Each row was made from one walk, in order. Every step used is in the known rows, and no mark comes twice. Write each row's walk.
Known rows:
rovi fofu tegod: [ 0.04 -0.28  0.08 -0.22  0.20  0.21 -0.07 -0.12 -0.18  0.06 -0.15 -0.01
 -0.35 -0.08 -0.09  0.23  0.13 -0.12 -0.34  0.18 -0.18]
fofu fafot: [ 0.00 -0.14 -0.03 -0.14 -0.14  0.10 -0.10  0.03 -0.06  0.05  0.10 -0.09
 -0.06 -0.01 -0.10  0.03  0.19  0.07  0.09  0.13 -0.04]
miku fafot pigu: [ 0.09  0.26 -0.26 -0.17 -0.11  0.20 -0.21 -0.03  0.02 -0.12  0.36  0.31
 -0.26  0.05 -0.31 -0.11  0.18 -0.08  0.35  0.00  0.00]
miku fafot: [-0.11  0.15 -0.05 -0.11 -0.04  0.22 -0.03 -0.01 -0.03 -0.08  0.25  0.07
 -0.24  0.04 -0.24 -0.19  0.01 -0.05 -0.01  0.07  0.13]
miku fafot fofu: [ 0.09  0.26  0.06 -0.08  0.01  0.31  0.04  0.00 -0.01 -0.07  0.27  0.25
 -0.37  0.06 -0.37  0.03  0.03  0.03  0.08  0.08  0.06]
fafot pese rovi: [ 0.08  0.11 -0.12  0.02 -0.07  0.00  0.20  0.15  0.17  0.06  0.02  0.09
 -0.18 -0.07 -0.05  0.23 -0.29 -0.14  0.50 -0.16  0.02]
pese tegod: [-0.01 -0.03 -0.10 -0.13  0.02  0.13  0.02  0.00  0.07  0.09 -0.08  0.04
 -0.33 -0.03  0.03  0.14 -0.23 -0.09  0.06  0.01 -0.12]
miku fafot fofu tegod pese: [ 0.37  0.05 -0.12 -0.15 -0.02  0.13 -0.21 -0.27 -0.15 -0.07  0.11  0.27
 -0.35 -0.08 -0.43  0.10  0.24  0.20  0.15  0.18  0.16]
rovi pigu: [-0.06 -0.23 -0.22 -0.08  0.18  0.08  0.10 -0.05  0.06 -0.04  0.01  0.14
 -0.36 -0.08 -0.03  0.05  0.00 -0.25 -0.05  0.03 -0.24]
rovi pese: [-0.01 -0.28 -0.07 -0.02  0.36 -0.11  0.15 -0.06  0.18  0.06 -0.07  0.05
 -0.21  0.00 -0.03  0.16 -0.17 -0.16  0.06  0.03  0.07]
tegod pese: [ 0.28 -0.07 -0.12 -0.07  0.13 -0.16  0.13 -0.15  0.07  0.04 -0.01  0.09
 -0.12 -0.02 -0.10  0.09 -0.07  0.06  0.15  0.08  0.17]
pese rovi: [-0.13 -0.10 -0.03  0.05 -0.08  0.12  0.21  0.15  0.03  0.12 -0.03  0.00
 -0.35 -0.06  0.03  0.05 -0.19 -0.07  0.18 -0.10  0.02]
miku fafot fofu tegod: [ 0.13  0.14 -0.01 -0.17 -0.09  0.32 -0.24 -0.11 -0.24 -0.05  0.14  0.15
 -0.38  0.00 -0.38  0.06  0.27  0.08  0.01  0.15 -0.03]
fofu rovi pigu: [-0.20 -0.31 -0.41 -0.19  0.06  0.20 -0.05  0.00 -0.12 -0.07  0.08  0.01
 -0.28 -0.13  0.01  0.04  0.17 -0.12  0.05  0.09 -0.17]
tegod pese rovi fofu fafot: [ 0.01 -0.56  0.02 -0.09 -0.02  0.20  0.11 -0.06  0.13  0.08 -0.05  0.12
 -0.43 -0.25 -0.10  0.22 -0.04  0.01  0.15  0.13  0.18]
fafot fofu rovi pese: [ 0.05 -0.27 -0.14 -0.11  0.30  0.09  0.06  0.00  0.04  0.04 -0.01  0.09
 -0.26 -0.05 -0.13  0.36  0.02  0.06  0.27  0.10  0.08]
fafot fofu: [ 0.24  0.14  0.08 -0.04  0.11  0.09  0.18  0.03  0.01  0.07  0.04  0.17
 -0.27  0.06 -0.18  0.28 -0.03  0.04  0.10  0.06 -0.11]
tegod pese rovi miku fafot: [-0.11 -0.23 -0.28  0.14  0.03  0.21  0.04  0.05  0.10 -0.01  0.04  0.39
 -0.52 -0.22 -0.13 -0.11 -0.16 -0.13  0.19  0.04  0.28]
fofu rovi: [-0.08 -0.08 -0.19 -0.17 -0.04  0.11 -0.03  0.08 -0.19  0.03  0.09 -0.14
 -0.06 -0.01 -0.01  0.03  0.13  0.09  0.10  0.11  0.01]
fafot pigu: [ 0.22  0.14 -0.22 -0.14  0.01 -0.01 -0.05  0.01  0.05  0.02  0.14  0.22
 -0.15  0.06 -0.12  0.13  0.13 -0.08  0.36 -0.02 -0.16]
miku fafot fofu rovi: [-0.04  0.17 -0.12 -0.19 -0.12  0.40 -0.12  0.04 -0.18 -0.10  0.32  0.13
 -0.31  0.01 -0.33  0.02  0.18  0.16  0.20  0.14  0.11]

Which walk is each row?
[-0.06 -0.34 -0.16 -0.08  0.30  0.01  0.06 -0.07  0.28  0.10 -0.19  0.10
 -0.40 -0.08  0.06  0.25 -0.35 -0.20  0.11 -0.01  0.02] : rovi pese tegod
[ 0.06 -0.38  0.05 -0.03  0.19  0.11  0.31 -0.08  0.17  0.08 -0.11  0.20
 -0.51 -0.19 -0.04  0.23 -0.29 -0.09  0.07  0.03  0.19] : tegod pese rovi fofu
[ 0.14 -0.22 -0.06 -0.27  0.00  0.29 -0.17 -0.03  0.08 -0.03  0.15  0.24
 -0.26 -0.06 -0.21  0.27  0.30 -0.12  0.20  0.16 -0.19] : rovi fofu fafot pigu
[-0.13 -0.41  0.06 -0.12  0.05  0.30  0.03  0.01 -0.13  0.11 -0.20  0.00
 -0.56 -0.19 -0.02  0.23 -0.03 -0.14 -0.16  0.05 -0.12] : pese rovi fofu tegod
[ 0.12 -0.24 -0.56 -0.02 -0.12  0.21 -0.38 -0.05 -0.07 -0.04  0.01  0.51
 -0.54 -0.27 -0.22  0.00  0.25 -0.10  0.47  0.04  0.05] : fofu tegod pese rovi miku fafot pigu
[ 0.06  0.29 -0.23 -0.18 -0.08  0.23 -0.14 -0.02  0.20 -0.08  0.17  0.21
 -0.27 -0.04 -0.24  0.09 -0.27 -0.16  0.36 -0.01  0.07] : miku fafot pese tegod
[ 0.01  0.11 -0.37 -0.04  0.07  0.27 -0.24  0.09  0.02 -0.08  0.23  0.50
 -0.35 -0.02 -0.23 -0.06  0.18 -0.26  0.23  0.09 -0.11] : rovi miku fafot pigu
[ 0.03 -0.07 -0.13 -0.03 -0.28  0.10  0.00  0.19  0.13  0.05  0.08  0.01
 -0.10 -0.14 -0.11  0.22 -0.06 -0.03  0.60 -0.06  0.03] : fofu fafot pese rovi
[ 0.03  0.19 -0.26  0.01  0.15  0.18 -0.08  0.10  0.10 -0.12  0.16  0.34
 -0.15 -0.05 -0.23  0.03 -0.09 -0.29  0.18  0.10  0.03] : rovi miku fafot pese
[ 0.10 -0.19 -0.03 -0.28  0.03  0.29 -0.11 -0.02  0.24  0.00 -0.04  0.14
 -0.27 -0.15 -0.13  0.46 -0.17 -0.20  0.21  0.15 -0.14] : rovi fofu fafot pese tegod
[ 0.09 -0.46 -0.33  0.08  0.08  0.01 -0.05 -0.01 -0.13  0.15 -0.31  0.21
 -0.43 -0.28  0.04  0.17  0.04 -0.05  0.12  0.07  0.01] : fofu tegod pese rovi miku
[ 0.00 -0.33 -0.23 -0.16  0.25  0.20 -0.04 -0.01  0.14  0.08 -0.14  0.15
 -0.46 -0.11 -0.04  0.45 -0.16  0.01  0.34  0.07  0.00] : fafot fofu rovi pese tegod
[ 0.16  0.01 -0.20 -0.20 -0.17  0.11 -0.19  0.03  0.19  0.03  0.01  0.05
 -0.07 -0.09 -0.11  0.31 -0.10 -0.06  0.45  0.05 -0.10] : fofu fafot pese tegod
[ 0.28 -0.35 -0.21  0.12  0.13  0.10  0.01  0.00 -0.09  0.15 -0.29  0.38
 -0.54 -0.26 -0.09  0.39  0.04  0.02  0.24  0.11 -0.06] : fafot fofu tegod pese rovi miku
[-0.23 -0.45  0.13 -0.11 -0.08  0.39  0.09  0.12  0.06  0.07 -0.01  0.01
 -0.45 -0.18 -0.05  0.18 -0.02 -0.11  0.00  0.09 -0.02] : pese rovi fofu fafot
[-0.13 -0.03 -0.08  0.17  0.03  0.46  0.09  0.25  0.03  0.02  0.09  0.45
 -0.68 -0.14 -0.21  0.07 -0.13 -0.17  0.16  0.03  0.00] : pese rovi miku fafot fofu
[ 0.35 -0.20 -0.10 -0.02 -0.06  0.05  0.03 -0.11 -0.09  0.11 -0.17  0.19
 -0.46 -0.18 -0.18  0.34  0.05  0.18  0.36  0.01  0.05] : fafot fofu tegod pese rovi
[ 0.28  0.02  0.00 -0.12  0.03  0.11 -0.07 -0.07 -0.22  0.09 -0.09  0.08
 -0.28  0.00 -0.20  0.31  0.21  0.10  0.02  0.12 -0.20] : fafot fofu tegod
[ 0.09 -0.19 -0.13  0.05 -0.02 -0.06  0.24 -0.02  0.11  0.10 -0.06  0.11
 -0.32 -0.13 -0.01  0.08 -0.20  0.04  0.33 -0.06  0.20] : tegod pese rovi
